Each row comes from the steps of one walk. Every step used is in the known rows, and no mark comes twice. Write the walk behind each row, first mark first.
Known rows
bebo-bofu-razilo-zasal: [ 1.911 -0.520  1.246 -0.662  0.747 -0.525  0.171 -0.254  2.401 -0.575
  3.184 -1.132  0.533  1.351 -0.706  1.016 -0.413  0.253 -0.372  2.833
 -3.379  4.172 -0.072  1.996]
mubuk-tinadiv-razilo-zasal: [-0.545 -1.455  0.282  2.317 -1.858 -0.162 -2.816  0.817 -3.362 -2.519
  2.796 -1.039  1.542  1.890  0.768  1.654  2.742 -1.302  0.636 -1.137
  1.201  0.002 -0.151  0.979]
tinadiv-bofu-razilo-mubuk: [-2.407  5.385  2.019 -1.321  1.975  0.129  0.032  1.356 -3.966 -0.735
 -3.033  1.979 -0.463  6.499  1.459 -0.665 -1.064  0.326 -0.542  1.005
 -1.572 -0.827  0.705  0.773]
razilo-mubuk: [-2.453  1.455  1.281  0.861  1.301 -0.174 -0.262 -0.035 -0.209 -1.666
 -3.980 -0.360  0.234  4.666  1.234 -0.389  4.616  1.080 -0.465  0.084
  0.549 -2.129 -0.364 -0.296]
zasal-bofu-mubuk-tinadiv: [ 1.143  0.335 -4.290  0.143  0.200 -0.799  2.583 -2.171  1.146  0.826
 -4.857  0.767 -2.398 -5.536  2.447  0.067 -0.714  0.705  0.762  2.582
  2.008 -3.090 -1.242 -1.326]
bofu-razilo-mubuk-tinadiv-bebo: [-2.412 -1.306 -0.606 -1.857  1.687  1.775 -0.842  3.824 -1.721 -1.294
 -4.096  0.827  1.825  0.706 -0.507 -1.427 -6.640  1.317 -2.306 -0.596
  0.047 -3.036  0.907 -1.024]
tinadiv-razilo-zasal: [-1.481  0.239  2.026  1.789 -0.718 -0.488 -2.930 -1.190 -2.228 -2.646
  3.225 -1.271  1.250  1.930  0.494  0.969  7.605 -2.022 -0.211 -1.800
 -1.579  1.148  0.186  1.816]
zasal-bofu: [ 0.228  0.361 -2.529  0.668 -0.016 -0.792  3.223 -1.659  2.047 -0.301
 -1.361 -2.691 -1.892 -3.501  3.321  0.548  4.264  0.701  0.356 -0.724
 -0.566 -2.385 -1.765  0.663]
tinadiv-bebo-razilo: [-0.547  0.331 -2.044 -0.690 -1.199  0.811 -0.220 -0.369  0.124  1.937
  0.820 -1.602  1.005  0.899  0.012 -1.095 -1.047 -3.842 -1.913 -2.402
 -0.047  1.409 -0.577  0.134]
bebo-razilo: [-0.875  1.435 -2.091  2.000 -1.149 -0.294 -1.042 -1.991 -0.039  1.702
  0.213 -1.220 -0.229  2.892  1.061 -0.445  1.651 -3.714 -0.343  0.070
  1.525  2.438 -1.582  1.051]
bofu-razilo-zasal-tinadiv-bebo: [-0.627 -1.962  3.341 -0.363 -1.905  1.530 -1.395  0.627 -0.077  1.992
  3.822 -2.274  0.938 -0.837 -4.568  0.018 -4.227  2.318 -1.213 -3.518
 -2.017  0.829  2.443  0.331]
bebo-razilo-mubuk: [-2.952  1.929  2.312  1.543  0.796 -0.549 -2.481 -0.935 -1.321  0.169
 -2.515 -0.099  0.459  4.645  0.252 -0.495  2.234 -3.131 -0.504  0.930
  1.186  0.696 -0.482  0.128]
mubuk-tinadiv-bebo: [-0.442 -1.707 -4.010 -1.142 -1.251  0.633  2.116  2.060 -0.309 -0.318
 -1.047 -1.416  1.441  0.043  1.268 -0.544 -2.880  0.936 -1.005 -2.244
  1.317 -2.742 -0.724 -0.902]
zasal-tinadiv-bofu: [ 0.284  3.485 -0.111  1.022 -1.928 -0.500  2.404 -0.943 -1.832  1.479
  2.178 -0.535 -2.312  3.390 -0.438 -0.446  3.115  2.752  2.209 -3.478
  1.158  0.144  0.654  0.658]
mubuk-tinadiv-bofu-razilo: [ 0.109  3.927 -4.281 -1.059 -0.006 -0.534  1.737  1.885 -3.954  0.877
  0.432  1.214 -0.841  4.242  1.855 -0.241 -6.662  0.458  0.832  1.842
  1.442 -0.504 -0.372  1.106]
razilo-zasal-bofu: [ 0.006  0.109  2.763  0.794 -0.900 -0.321  0.427 -0.100  1.830  0.650
  1.342 -2.913 -0.925 -2.750  1.435  1.498  2.938 -0.433  1.131  0.326
 -1.837 -2.021 -0.921  0.904]
mubuk-tinadiv: [-0.364 -0.347 -5.112  1.506 -1.273 -0.354  1.405  0.375 -0.614 -0.373
 -0.715 -1.465  0.250  1.895  1.974 -0.055 -0.413  1.140  1.331  1.178
  3.065 -1.949 -1.791  0.188]
mubuk-tinadiv-bebo-razilo-zasal-bofu: [ 0.494 -1.852  2.713 -1.051 -1.145  1.731 -2.172  2.304  1.235  3.205
  3.079 -1.545 -0.152 -4.801 -0.466  1.582 -6.192 -4.726  0.175 -0.676
 -0.214 -0.983 -0.927 -0.896]
mubuk-tinadiv-razilo-zasal-bofu: [ 0.167 -1.828  1.528  1.174  0.073 -0.339 -1.158  1.168 -0.936 -1.634
  2.435 -1.359 -0.517 -4.919  1.645  2.041  3.761 -1.593  1.391 -1.206
 -0.212 -1.519 -1.041  0.868]
bofu-mubuk-tinadiv-bebo-razilo: [-0.603  0.204 -3.782 -1.433 -0.968  0.922 -1.671 -0.961 -0.985  2.017
 -2.926  1.676  0.230 -1.262 -0.076 -1.291 -5.707 -3.689 -1.932  0.356
  2.300  0.355  0.099 -1.765]
bebo-razilo-zasal-tinadiv-bofu: [-0.116  3.589  6.266  2.150 -2.510  0.329 -2.802 -0.375 -2.046  4.586
  6.242 -0.683 -1.136  4.868 -3.624  0.697 -0.631 -2.604  2.727 -2.393
  1.182  3.753  1.321  0.993]
tinadiv-mubuk: [-0.001  1.151 -3.252  1.450 -0.780 -0.937  0.484 -0.489 -0.147 -1.381
  1.967  0.446  2.610 -0.182  1.779 -0.123  6.816  1.410 -1.040 -2.147
 -0.129 -1.166 -0.343  0.025]
bebo-bofu: [ 1.299 -0.647 -2.982 -0.607  1.258 -1.593  4.323 -0.997  3.638 -1.664
  0.035 -1.510 -0.238  1.113  1.475 -0.042  5.425  1.337  0.909  0.524
 -1.219  2.382 -1.750  0.923]

Which walk is each row?
[ 1.541 -3.107 -3.407 -2.362  0.875  0.146  4.302  2.494  3.230 -1.441
  0.672 -0.832  0.961 -1.479  0.420 -1.175 -1.707  1.553 -0.011 -0.809
 -0.428  0.415 -1.672 -1.199] => mubuk-tinadiv-bebo-bofu
[-1.924 -0.165 -1.012  0.654  1.548  0.838 -0.831  2.317 -2.283 -1.239
 -3.779  0.643  0.992  3.213  0.198 -0.152 -4.315  1.198 -0.519  2.463
  2.000 -1.733  0.435  0.284] => bofu-razilo-mubuk-tinadiv
[ 0.218  0.614 -5.028  0.680 -0.577 -1.275  0.783 -1.949 -1.102 -0.342
 -4.141  0.996 -0.834  0.890  1.464  0.015 -1.252  1.048  0.125  2.467
  3.548 -1.635 -0.771 -1.215] => bofu-mubuk-tinadiv
[-0.025  3.226 -3.422 -0.055 -1.258 -0.565  2.318  1.917 -2.816  0.184
  0.160  0.213 -1.104  4.315  3.138  0.204 -1.866  0.627  2.227  0.191
  2.246 -1.876 -1.662  0.196] => mubuk-tinadiv-bofu
[ 0.558  4.462  5.541  1.031 -2.195  0.041 -3.507 -2.522 -2.341  4.115
  2.797  2.363 -2.597  3.234 -3.894  0.569 -1.613 -2.644  2.281  0.148
  1.176  3.605  2.675  0.414] => bebo-razilo-zasal-tinadiv-bofu-mubuk
[-1.328  3.128  1.670 -0.224  1.318  0.028  1.038  3.434 -3.880 -0.817
 -3.178  1.618 -0.179  6.633  1.962 -0.231 -0.893  1.167  2.140  0.683
  2.264 -3.084 -0.612 -0.622] => razilo-mubuk-tinadiv-bofu
[ 1.618 -2.063  0.589  0.367  0.856 -0.654 -1.447 -1.788 -0.153 -2.804
  1.079  3.144  0.317 -1.131 -0.656  0.915  3.892 -1.151  0.426  2.698
 -0.363  2.839  0.639 -0.047] => bebo-bofu-mubuk-tinadiv-razilo-zasal
[ 2.434 -1.722  3.628  1.259 -0.461  0.407 -0.928  0.276  3.060  0.409
  8.014  0.716  2.129 -3.116 -4.588  0.224  2.747  3.713  0.532 -2.120
 -2.499  3.940  2.140  1.431] => bebo-bofu-razilo-zasal-tinadiv-mubuk
[ 0.014  0.808  2.564 -0.097  0.737 -0.993 -1.898 -3.694 -1.178 -1.369
 -0.600  1.035 -1.682 -5.748  1.894  1.103  7.401 -2.242 -0.473 -0.053
 -2.864 -0.930  0.595  0.387] => tinadiv-razilo-zasal-bofu-mubuk
[ 0.061  0.786  3.550  1.348 -0.806  0.201 -1.915 -1.001  1.456  2.389
  2.722 -2.517 -0.943 -2.053  0.752  1.558  0.496 -4.204  1.373  0.471
 -0.572  1.127 -1.378  0.968] => bebo-razilo-zasal-bofu
[ 0.068 -0.907 -4.798 -2.093  0.028  0.375  1.249 -0.538 -0.471 -0.548
 -4.234  1.447  0.171 -1.406  1.324 -1.285 -3.233  0.449 -2.045  0.365
  1.503 -3.122  0.120 -2.459] => bofu-mubuk-tinadiv-bebo
[ 1.474 -2.652 -4.699 -3.007  1.334  1.051  3.693  2.902  2.129 -0.764
  0.718  0.314  1.619 -2.216 -0.432 -0.897 -5.913  1.371 -1.777  0.683
 -1.600  1.295 -1.283  0.203] => mubuk-tinadiv-bebo-bofu-razilo
[-0.505 -1.263  1.503 -4.093  4.102  1.068  1.518  2.003  2.223 -2.357
 -2.544  1.040  1.320  0.266 -0.658 -1.927 -0.584  1.857 -2.915 -0.429
 -4.167  1.078  1.028  0.086] => tinadiv-bebo-bofu-razilo-mubuk
[-0.077 -3.362  1.497 -2.573  3.152  0.580  2.030  4.029  3.389 -2.290
 -2.785  0.769  1.884  0.503 -0.858 -1.820 -0.624  1.888 -0.371 -0.581
 -0.555 -1.250 -0.569 -1.951] => razilo-mubuk-tinadiv-bebo-bofu
[-0.382  0.826 -3.348 -0.064  1.037 -0.235  1.937 -0.791  1.425  0.464
 -1.465 -1.796 -1.814 -4.676  2.351  0.280 -0.671  0.417 -0.824  0.855
 -1.983 -0.870 -1.097  1.977] => zasal-bofu-razilo
[ 2.326 -2.913  4.900 -2.037  0.020  0.733  0.441 -1.631  4.142  0.887
  1.930  0.955 -0.605 -3.297 -4.958 -0.467  1.968  2.601 -0.032 -2.004
 -2.432  2.759  2.271 -1.321] => razilo-zasal-tinadiv-bebo-bofu-mubuk
[ 0.933  1.511 -3.218 -0.268  0.633 -1.217  2.362 -4.186  1.246  0.324
 -4.783  0.432 -3.303 -5.337  3.120 -0.513  3.676  0.478 -0.430  1.377
 -0.058 -2.720 -0.535 -0.280] => zasal-bofu-mubuk
[-0.166 -0.852  4.098  3.055 -3.093  0.197 -1.218 -1.262  0.469  1.042
  3.308 -2.840 -0.071  1.982 -2.805  1.417  2.897  2.470  1.804 -2.082
  0.761  0.936  1.275  0.376] => razilo-zasal-tinadiv
[-0.738 -0.488  2.254  2.662 -2.067  0.320 -1.778 -1.015 -0.899  1.968
  3.674 -2.114 -0.051  0.761 -3.787  1.259 -1.247  2.453  1.040 -0.709
 -0.227  1.785  2.017  1.829] => bofu-razilo-zasal-tinadiv
[-0.800  0.952  0.541  0.867 -1.227 -0.009 -1.889 -0.564 -1.139  0.461
  2.096 -1.635  0.874  3.085  0.128  1.373 -2.011 -0.298 -0.709  2.003
 -1.565  0.835  0.588  1.488] => bofu-razilo-zasal
[ 1.090 -0.798  0.532  0.176 -0.356 -0.758 -0.265 -0.779  0.666  0.653
 -2.206  0.509 -1.817 -4.975  1.311  1.300 -2.284 -0.402  1.025  3.407
  0.874 -3.150 -0.437 -1.758] => razilo-zasal-bofu-mubuk-tinadiv
[-1.340 -0.460 -0.366 -0.392  2.401  0.223  1.000  1.762  0.124 -0.606
 -4.240  0.223 -1.063 -3.172  0.797  0.292 -3.899  1.007  0.602  2.252
  0.430 -3.651 -0.426  0.269] => zasal-bofu-razilo-mubuk-tinadiv
[-0.939 -0.965 -3.166 -0.171 -1.729  0.778 -0.462  2.019 -0.748  1.551
  0.476 -0.982  1.354  0.377 -0.189 -0.155 -5.588 -3.849 -1.050 -1.501
  2.309  0.584 -1.012 -1.271] => mubuk-tinadiv-bebo-razilo
[-1.892 -0.309  0.160  1.625  0.821 -0.287 -0.035  1.959 -1.100 -2.237
 -4.118 -0.032  0.676  3.885  1.368  0.029  0.241  1.110  0.291  1.142
  3.191 -3.039 -0.421 -1.291] => razilo-mubuk-tinadiv
[ 0.723 -2.015  1.316 -2.698  0.036  0.632 -0.460  0.647  1.069  0.896
 -2.046  1.139 -1.078 -6.691  0.597  0.503 -4.359 -0.693 -0.351  0.319
 -1.039 -3.944  0.574 -2.402] => razilo-zasal-bofu-mubuk-tinadiv-bebo
[-1.070 -0.638 -4.363  2.549 -0.712 -0.539 -0.187  0.431 -3.126 -2.507
  0.161 -0.725  1.428  0.710  1.921  0.240  4.176 -0.246  0.213 -1.535
  1.950 -0.041 -1.333  0.565] => mubuk-tinadiv-razilo
[ 0.414 -0.379  4.104  3.576 -3.154  0.225 -2.237 -0.306  0.442 -0.059
  5.796 -0.243  2.425 -1.033 -3.061  0.836  5.788  3.140  1.011 -4.283
  0.029 -0.085  1.981  0.104] => razilo-zasal-tinadiv-mubuk
[ 1.379 -3.530  0.080 -3.230  0.812  1.248  0.320  3.709  2.183 -0.503
  3.321  0.179  1.820 -1.008 -1.749  0.393 -7.418  0.377 -1.023  0.997
 -2.867  1.933  0.013 -0.007] => mubuk-tinadiv-bebo-bofu-razilo-zasal
[-1.660  4.002  2.636  0.237  1.114  0.275 -2.061  2.933 -3.889  0.785
 -1.729  2.023 -0.777  6.932  0.852 -0.417 -3.415 -3.813  1.743  1.277
  3.354 -0.102 -0.164 -0.460] => bebo-razilo-mubuk-tinadiv-bofu
[ 2.176  0.183 -3.373 -0.927  1.831 -1.320  3.658 -3.666  3.253 -0.994
 -2.856  1.394 -1.076 -0.418  1.448 -1.141  4.846  0.905 -0.448  2.704
 -1.170  1.986 -0.701 -0.069] => bebo-bofu-mubuk
[-2.301  1.390  0.616  0.177  1.458  0.712 -0.544 -0.093 -1.706 -1.371
 -3.645 -0.006  0.480  3.580  0.620 -0.109  0.218  0.604 -1.722  1.331
 -0.440 -0.820  0.627  1.081] => bofu-razilo-mubuk
[-2.194 -0.863  5.507  0.759 -0.048  1.806 -2.567  0.613 -0.046  2.246
 -0.549 -0.611  0.780  0.969 -4.975 -1.613  0.071 -0.937 -0.802 -4.258
  0.508  0.544  2.048 -1.383] => zasal-tinadiv-bebo-razilo-mubuk
[ 0.807  3.641  5.452  0.501 -2.070 -0.177 -0.676 -2.389 -2.656  2.107
  1.647  2.025 -2.540  2.832 -1.879  0.622  0.851  1.523  1.976 -0.999
  0.205  0.533  2.453 -0.385] => razilo-zasal-tinadiv-bofu-mubuk
[ 0.444 -0.492  3.584  3.033 -2.155  0.624 -3.113  0.371 -0.669  1.044
  6.159  0.364  2.374 -1.842 -3.489  0.628  1.475  3.105  0.055 -3.682
 -0.900  1.013  2.803  1.065] => bofu-razilo-zasal-tinadiv-mubuk
[ 1.299 -1.999  1.615 -3.433  0.769  1.098  0.428  1.355  2.637 -0.569
  3.033 -0.652  1.682 -0.240 -1.292  0.079 -2.684  0.325 -2.188  0.209
 -5.379  2.821  0.706  0.546] => tinadiv-bebo-bofu-razilo-zasal
[ 1.490 -1.657 -4.380 -0.524  2.106 -1.646  1.685 -2.001  0.431 -3.112
 -1.406  3.222 -0.107 -2.526  1.051 -0.512  5.266  0.309  0.177  1.786
  0.487  2.382 -0.382 -0.018] => bebo-bofu-mubuk-tinadiv-razilo
[ 0.391  1.810  3.417  0.386  0.135 -0.436 -3.286 -3.566  0.796  2.803
 -1.214  0.295 -1.958 -3.675  0.348  1.032  0.259 -4.993 -0.004  3.086
 -0.223  0.901 -0.009 -0.124] => bebo-razilo-zasal-bofu-mubuk
[ 2.013 -1.263 -2.702 -3.438  1.608  0.064  3.412 -1.854  3.694 -1.094
 -2.646  1.985 -0.201 -2.361  0.608 -2.075  2.518  1.053 -2.780  0.201
 -2.829  1.460 -0.343 -1.438] => tinadiv-bebo-bofu-mubuk
[ 2.916 -0.901 -4.431 -0.811  1.441 -1.535  3.286 -1.830  2.832 -0.904
 -2.534  2.074 -0.586 -1.065  1.172 -0.663  0.482  1.082  0.852  4.191
  2.074  1.407 -0.879 -0.994] => bebo-bofu-mubuk-tinadiv
